Each row was made from one walk, in order. Every step used is in the known rows, and no mark comes twice. Write each row's walk.
Known rows:
X S Q J R: [-15 -20 -15  29  -9  -6 -23  27   0  -7 -10  12   1  -1   2 -11  15 -16
   2  -3  13  -4 -15   8]
Q J P: [ -7   0  -5  13  -5   0 -30  11  12  -5 -16 -11  -5   2   8 -20  10 -16
  -3 -23  14  -3 -11  15]
A X: [ -9  -1  21   7  -1  15 -24  11  19 -12 -16   3   3   1 -12 -10   9  -7
  12 -10   3   8 -21  24]
N J: [ -1 -18   6   5   0   1 -16   8  10  -5 -10  -3  -9   0 -10  -2   2  -2
  -2   1  -5   5   1  12]
S N: [ -2 -17   2  12  -6  17 -20  21   6 -13  -3  -7   2   8  -1  -1  13  -8
   1 -10  -3  10 -12   5]
X S N Q J P: [ -7 -11 -28  18  -3 -11 -22  28  -5 -19 -18   5  -4  10 -12   7  12  -5
  -3 -12   7  -2 -13   9]
A X S N J: [-16 -24  -2   9   2   0 -15  29  -4 -17  -8   6 -15   1 -44   1  16   6
   9  -2  -6   7  -1   9]
P J Q S N: [-13  -9   2  15  26  -3 -37  31  -7 -21 -13 -16  -4   0  19   0   4 -15
   3 -13   3  -6  -7  18]
T J: [ -6  -7  -7   4  10   7 -20  15  10  -7 -13   2   0  -1   5   3  13 -17
  -1 -10  10   7 -23  24]
J Q: [ -6 -11  20   8  19   7 -23  12  14 -11 -11 -17  10   8   6  -4   4 -13
   4 -14   6   3 -16  23]
X S Q J: [ -4 -10 -24  31  -3  -6 -20  21   3 -18 -15  10  -4   2  -6  -8   8 -12
   3  -9  18  -7 -17  10]
N J X: [ -3 -23   6  -1   0   2 -14   4  12  -6 -18  -5  -1  -3 -25   6   0   2
   4   5   0   9   0  20]
X S: [-13 -13  -8  15   8   6 -15  21   2  -4 -15  -1  -3   4 -16  -1   2  -8
   0   1   0   1 -10  11]
T J Q S: [-20 -15   8   9  31   1 -34  25   3 -12 -18  -8   1  -2  28   1  11 -25
   1 -11  14  -3 -18  31]
Q S N J: [-13 -30   2  13  -2   4 -29  27  -6 -12  -8  -3 -16  -2   8  -2   9  -4
  -3   2 -11   2  10   0]
S Q: [  1  -7   4  17  -3  11 -28  13  19 -13  -6   6   6   4   3 -13  12  -6
   4  -8  12   1 -19   9]
G P J: [  6  -7 -25   8   7   0 -16   4  13  -4 -19   2 -14   8  -1  -1  -1 -12
   0  -8   2  -4  -8  14]
N Q: [  5  -5   6   8   1   5 -18   8  17 -13 -20   9  12   8   1  13  -1  -4
   0   2  -2   5 -20  21]
X S N J: [-10 -31 -15  12   3  -2 -11  28 -10 -11  -4  -2 -16   3 -29   6  10   2
  -2   2 -10   5   6  -2]
G P J X: [  4 -13 -24   3   6   0 -15   0  14  -6 -28   0  -6   4 -16   8  -3  -8
   5  -5   8   0  -9  22]
S N Q J P: [  2  -6 -12  11 -10  -4 -28  18   8 -20 -15   1   2  10   6   4  14  -6
  -3 -20   8   2 -16  12]
S Q J: [  6  -5  -9  26 -10   2 -26  12  16 -19 -12   7   3   3  12 -12   9 -13
   2 -16  19  -3 -20  13]
A X S N Q J: [ -4 -10 -15  21  -6  -5 -14  26   1 -31 -24  19   1   8 -24  17   9  -3
   9  -8   3   3 -23  23]
P J T: [ 10   0   3   2  18  -6 -26  15   6  -7 -12  -3  -4  -3  -1 -20  -1  -8
  -8  -8   5  -4 -11  13]
X S Q J P: [-12  -4 -25  26   0  -9 -31  23   4 -12 -12   4  -9   2  -7 -22  16 -10
  -1 -16  25 -10 -15   6]
N J P: [-10 -11   5  -1   3  -3 -28  10  11   1  -8  -8 -14   1 -11 -17  12  -1
  -4  -8   1   2   4   8]
N Q S: [ -7  -9   9  14   4   5 -30  16   8 -13 -26  11   6   1  19   9  -3  -9
  -2   8  -4  -3 -14  19]
Q S N J P: [-22 -24   2   8   1   0 -40  28  -5  -6  -5  -8 -21  -3   5 -16  19  -3
  -5  -6  -4  -2  12  -5]

Which walk is each row?
[  4 -12  -9  20 -12   3 -23   8  18 -20 -21   4  10  -1  -2  -3   8 -10
   9 -12  23   2 -21  21] | S Q J X
[-18  -6   5  13   7   9 -18  21   8 -10 -19   7  -3   1 -31  -6   7  -5
  11  -3   2   3 -17  20] | A X S
[ 10 -18 -12  12 -15   1 -14  12   9 -28 -26   5  16   7  -7  27   3  -5
   4  -7   6  10 -19  24] | S N Q J X
[-14   0   9  12  32  -7 -36  21   0 -13 -22 -14  -4  -4  21  -5  -5 -17
   1  -8   7 -11  -9  28] | P J Q S
[-15  -1  -7  -2  12   4 -32  17  12  -1 -10  -4  -5  -1   2 -12  22 -15
  -3 -19  17   4 -20  20] | T J P
[ -2 -30  12   4  13  -1 -20  20   3 -18   0 -18  -3   8  -6   4  12  -3
   2 -12  -4   8   1  10] | S N J Q
[-11 -17 -10  16   4   5 -20  19   8 -13 -17   7   8   0 -30   0   8  -1
   9   4  18   1 -17  14] | J X S Q
[ -9  -3 -11  29  -4  -3 -23  21  10 -24 -19  18  -4   0 -19 -13  14  -7
  12 -12  20  -5 -25  20] | A X S Q J
[-15 -20   5  18  -3  17 -32  29  -2 -13 -10  -4  -4   1  18  -5  11 -12
   0  -3  -4   2  -5   3] | Q S N
[ 11 -12 -12  18 -14   0 -16  16   7 -26 -17   8   7  10   8  18   5  -8
   0 -11   0   5 -18  17] | S N Q J
[ -8 -16 -10  13  29  -7 -31  14   5 -10 -24  -7 -13   5  23  -3  -3 -20
   1  -9   6 -14  -4  20] | G P J Q S
[ 11  -4  -7  15  -8  -4 -16   7  15 -19 -26  10   8   6  10  13  -4 -10
  -1  -7   4   1 -20  26] | N Q J
[-17 -18   4   3   2   8 -23  21   6   3  -8   4   4  -4  13   1  19 -21
  -1  -6   5  11 -20  22] | T J R
[ -5 -25 -14   9   2   4 -11  24  -1 -22 -22   8  13   8 -34  30   4   4
   6   9   0  10 -16  17] | J X S N Q
[-19 -25   2  10  25   5 -35  35  -5 -19  -9 -10   1   0  27   5  21 -23
   1 -16  10   2 -16  21] | T J Q S N
[ -7 -24 -16  15  23  -3 -32  24  -3 -17 -15 -10 -14   9  21   1   5 -18
   2 -14   2  -9  -3  10] | G P J Q S N
[ 10 -25 -20  16   3 -14 -15  29  -8 -24 -16  11   2   9  -7   5   6  -5
 -10  -5   3  -2 -13   4] | X S N Q J T
[ -2 -10 -28   7  12 -10 -12  25  -6 -24 -28   8   5   2 -38  35  -3   5
   5   7   1   3 -16  24] | P J X S N Q
[-15 -26  19  10  23  -6 -31  18   2 -10 -15 -14  -9  -1  15  -4   1 -10
  -1  -1  -2  -5   5  18] | N J Q S
[  0 -39  -8   6  11  -9 -15  31 -14  -9   0  -2 -15   3 -28 -12  12   4
 -11   2  -6   2   8 -10] | X S N J T
[ -8 -27 -14  11   5  -7 -16  16   4 -13 -15   8  -4  -4 -40   4   7   7
   6   9  11   1  -3  10] | N J X S Q
[ -9 -17   5  18 -15   3 -20  15   6  -1 -13  -2   4   0  19  -8   8 -21
   0 -10   2   4 -12  17] | Q J R
[ -1 -15 -21  15  -1 -10  -8  12   3 -19 -38  11  10   3 -22  26  -8  -5
   3   5   9   0 -18  31] | N Q J X S
[-16 -27 -27   5  10   6 -13  32  -8 -14 -15   1   2  -1 -30  21  18  -9
   4  -4  12  12 -18  19] | T J X S N
[-24 -41  12  13  -9   4 -32  31 -10  -2  -2  -1 -11  -6  16  -5  17  -9
  -3   7 -16   5  11  -4] | Q S N J R
[ 11 -14   2  12   0  -2 -21  12   8 -10 -14  -4   0   2  13 -23   4 -15
  -9 -15  10  -2 -11  10] | Q J T
[ -8 -13  -6  -2   8   9 -18  12  12  -9 -21   1   8  -4 -10  12  11 -13
   5  -7  16  12 -23  32] | T J X
[-15 -36   1   8  -4   6 -27  22  -5 -14 -16  -5  -7  -6  -7   7   8  -1
   3   6  -5   6   8   7] | Q S N J X
[ -8 -11   5   1  28   1 -23  17  11 -12 -12 -10   7   3  10   5  13 -20
   2 -17  16   6 -25  33] | T J Q
[-12 -28 -10   4   7  -5  -9  15  -1  -6 -22  -2  -7  -4 -42   9  -2   3
   3  11   0   5   3  16] | N J X S
[ -2 -32   0   1  -6   6 -15  14   4 -14 -10  -8  -2   0 -26  11  10   4
   5   0  -4  14   2  10] | S N J X
[  2 -17 -28  23  -6  -7 -11  26  -6 -25 -20  10   1  10 -10  22   4  -6
  -1  -4   0   0 -15  13] | X S N Q J
[  0 -12  -5  13  -9   5 -16   5  12 -14 -26  -6   7   0  -5   4  -1 -13
   6 -10  12   5 -15  27] | Q J X
[ -4 -39  10   7   6  -2 -33  30 -10 -10  -4  -3 -15  -3   9 -20  12  -3
 -11   0  -9  -2  12  -9] | Q S N J T
[ -2 -17 -43  15  11  -8 -17  12   8 -12 -25  15  -9   4 -32   5   3  -3
   7   1  19  -8 -12  12] | G P J X S Q
